Each row was made from one small tree. Brackets hold a mark, then the marks that hang from it, in alphabetical order. Every link used is in the known rows. Write each row's tree.
In the rows, zero is written as 128.
Known rows
[tilu kepo]: [132 116 130  83 153  87 154 172 104  95 124 148 161 121 100 127 117 168
 128  97  71 138]
[gipo [vufe fusun]]: [110 171  88 115 152 129 138 191 155 156 102 115 126 137 152 142 146 126
 147 150 146  86]
[busib [vufe kepo]]: [126 147 143 104 103 125 150 121 120 166 105 138 130 110 112 111  92 174
 156 115 139 155]
[kepo [fusun [vufe lisi]] tilu]: [ 89 141 159  99 123 133 151 120 169  89 101 105 159 217 117 202 194  63
 123 212  87 120]
[tilu [kepo fusun] vufe]: [138  73 122  80 121 132 170 133  94  84 147 110 144 168 123 108 114 185
 143 138  92  92]
[kepo fusun tilu]: [ 44 138 155  51 134 105 181 183 151  52  98 128 163 197 110 186 177 107
 117 199  73  95]
[fusun busib [vufe kepo lisi tilu]]: [166 132 152 200 126 137  91  43 135 168 175 149 104 106 118  89 166 114
 141 125 155 159]
[vufe [fusun busib] kepo lisi tilu]: [164 137  98 211 102 161  99  88  76 141 137 115 118  44 183  62 108 113
  92  45 177 151]
[tilu [kepo [fusun busib]] [vufe lisi]]: [173  47 122 125 122 140 121  78  92 100 147  96 133 168 127  88 109 176
 129 124  88 111]
[gipo vufe]: [101 150 123  76 160 107 141 187 156 159 120 150 126 162 118 149 152 144
 152 174 115  86]
[fusun [vufe tilu]]: [104 162 146 119 137 129 159 126 159 121 166 170 108 128  87 157 169 121
 140 171 136 148]
[sobe vufe]: [102  98 160  72 142  62 115 195 175  97 119 181 127 123  69 196 111 114
 126 157 106 135]
[fusun busib [vufe lisi [tilu kepo]]]: [169 112 138 179 150 129  90  59 144 128 186 133 100 124  82 101 159 124
 137 139 122 159]
[sobe fusun]: [108  99 158 101 171  63 112 171 128 117  91 160 150 149  89 166 128 151
 100 103  82 153]
[vufe fusun]: [105 170 105 132 135 108 161 178 134 101  82 147 150  97 147 154 130 136
 109 107 131 142]
[busib fusun vufe]: [105 156 138 104 129 144 155 116 172 106 124 107 101 154  92 152  70 145
 151 135 116 151]
[busib vufe]: [101 147 140  84 123 116 155 139 149 130 105 146 115 133  81 146 100 175
 144 153 120 157]
[busib [fusun vufe]]: [116 170 153 138 152 126 154 117 194 106 140 136 127 167 109 180 140 104
 151 145 108 145]
[busib fusun]: [ 98 153 147 103 149 113 162 153 161  80 126 148 134 152 117 167 108 129
 120 117  88 137]
[vufe fusun kepo]: [133 169 107 159 112 117 154 159  99 144  84 136 168  68 188 111 123 134
 120  61 156 138]
[vufe [fusun busib] lisi [tilu kepo]]: [166 112  79 184 133 151  99 109  87  92 154  94 109  65 140  78  99 121
  87  62 135 151]
[vufe [kepo fusun] lisi tilu]: [137  93 138 110  74 154 139 107  75 133 113 116 133 113 161 101 118  93
  86  84 119 141]
[fusun [busib [vufe kepo lisi]]]: [150 119 147 154 123 113  95  72 131 164 114 139 116 112 109  87 108 169
 143 116 131 164]
[kepo [fusun busib [vufe lisi tilu]]]: [123  99 149 137 115 125 121  78 175 111 120 118  99 170  94 130 193  96
 130 181 115 141]
[tilu [vufe [kepo fusun] lisi]]: [152  90 140 125  87 155 143  84  79 145 121 132 152 149 179 111 107 153
 116 114 125 116]
[gipo [vufe fusun tilu]]: [ 97 169  76 113 144 155 144 190 137 138 145 115  93 115 142 124 141 120
 138 154 167  80]
[gipo [vufe [kepo fusun] lisi tilu]]: [137 110 113  98 105 165 121 134 111 180 129  91 112 149 163  99 139  91
 128 135 137  84]

Which tree is each row?
[ 87 133 159 106 124 101 148 137 124 109 113 132 163 151 137 114 174 125
 142 147 108  98]
[vufe [kepo [fusun busib] tilu]]
[136 108 130 104  66 171 137  85  99 151 110  88 102 118 126  97  85 123
 121 113 140 154]
[busib [vufe [kepo fusun] lisi tilu]]
[128 161 150 141 117 137 153 109 130 156 165 162 121 107 117 123 164 120
 152 136 155 146]
[fusun [vufe kepo tilu]]
[112 110 128 134 148  71  92 178 185  94 114 151 113  92  91 165 120 109
 133 141 145 133]
[sobe [vufe [fusun busib]]]
[149  60 162  98  96  89  90 146 144 135  82 127 146 129 122 163 105  69
 111 113 109 139]
[sobe [vufe [kepo fusun] lisi]]
[135 143  80 159 144 163  95 136 135 155 145 100  86 117 150 104 135 107
 120 138 163  96]
[gipo [vufe [fusun busib] lisi tilu]]
[192  95  88 184 136 154 107  85  77 109 161 102 138 110 160  82  83 181
 122  84 130 123]
[tilu kepo [vufe [fusun busib] lisi]]
[127 142  71 136 161 147 113 167 130 136 172  92  89 109 126  78 141 141
 156 137 159  74]
[gipo [vufe [fusun busib] [tilu kepo]]]
[142 151  86 137 141 145 113 161 144 168  90  99 133 141 171 146 130 103
 120 130 137 106]
[gipo [vufe fusun lisi]]
[142 174  92 151 133 163 109 151 110 182 111  82 157 134 202 128 131  87
 130 120 154  85]
[gipo [vufe fusun [kepo tilu] lisi]]
[133 147 154 177 137 120 120  74 149 156 186 166  99 102 100  86 184 138
 170 147 165 141]
[fusun busib [vufe kepo tilu]]
[131 149  94 141  95 180 133 111 116 123 114  95  91  88 123 126  69 128
 104 111 162 170]
[busib [vufe fusun lisi tilu]]
[117  92 156 131 172  70  79 121 151 135 103 136 111 148  59 126 123 176
 132 124 109 160]
[sobe [fusun [busib vufe]]]
[116  77 162  75 106  75 116 176 157 120  94 142 140 124 104 158 125  94
 139 136 116 119]
[sobe [vufe [kepo fusun]]]
[158 144 148 162 107 154 127  77 116 168 154 145 127 109 135 127 147  94
 126 114 146 163]
[fusun [vufe kepo lisi tilu]]
[ 54 128 147  64 125 140 184 150 130  56 139 128 149 207 126 172 156 141
 129 215  97  71]
[kepo fusun [tilu vufe]]
[174 124 108 203 110 159 111  69  79 154 141 133 140  94 198  81  96 167
 122  81 172 125]
[tilu [vufe [fusun busib] kepo lisi]]
[117 115 157 129 165  98 108 132 143 131 138 144 115 149  73 163 155 121
 120 133 119 158]
[sobe [fusun [vufe tilu]]]
[104 157 119 153 149 154 131 116 110  80 165 137 146 146 153 151 121 145
 111 162 134 102]
[kepo [tilu [vufe [fusun busib] lisi]]]
[134 146 154 128 120 129 128 122  81 136 114 143 187 126 167 147 117 106
  95  95 100 143]
[vufe [kepo tilu] lisi]
[163 112 140 140 107 153 137  86  68 157 146 164 153 120 176 112  89 171
 118  98 134 128]
[tilu [vufe kepo lisi]]
[155 134  67 132 138 174 111 158 105 147 148  72 109 114 157 107 108 104
 119 109 143  96]
[gipo [vufe fusun lisi [tilu kepo]]]
[135 110 130 155 129  80  85 161 157 129 116 140 126  69 123 131 114 108
 144 105 162 129]
[sobe [vufe [fusun busib] kepo]]
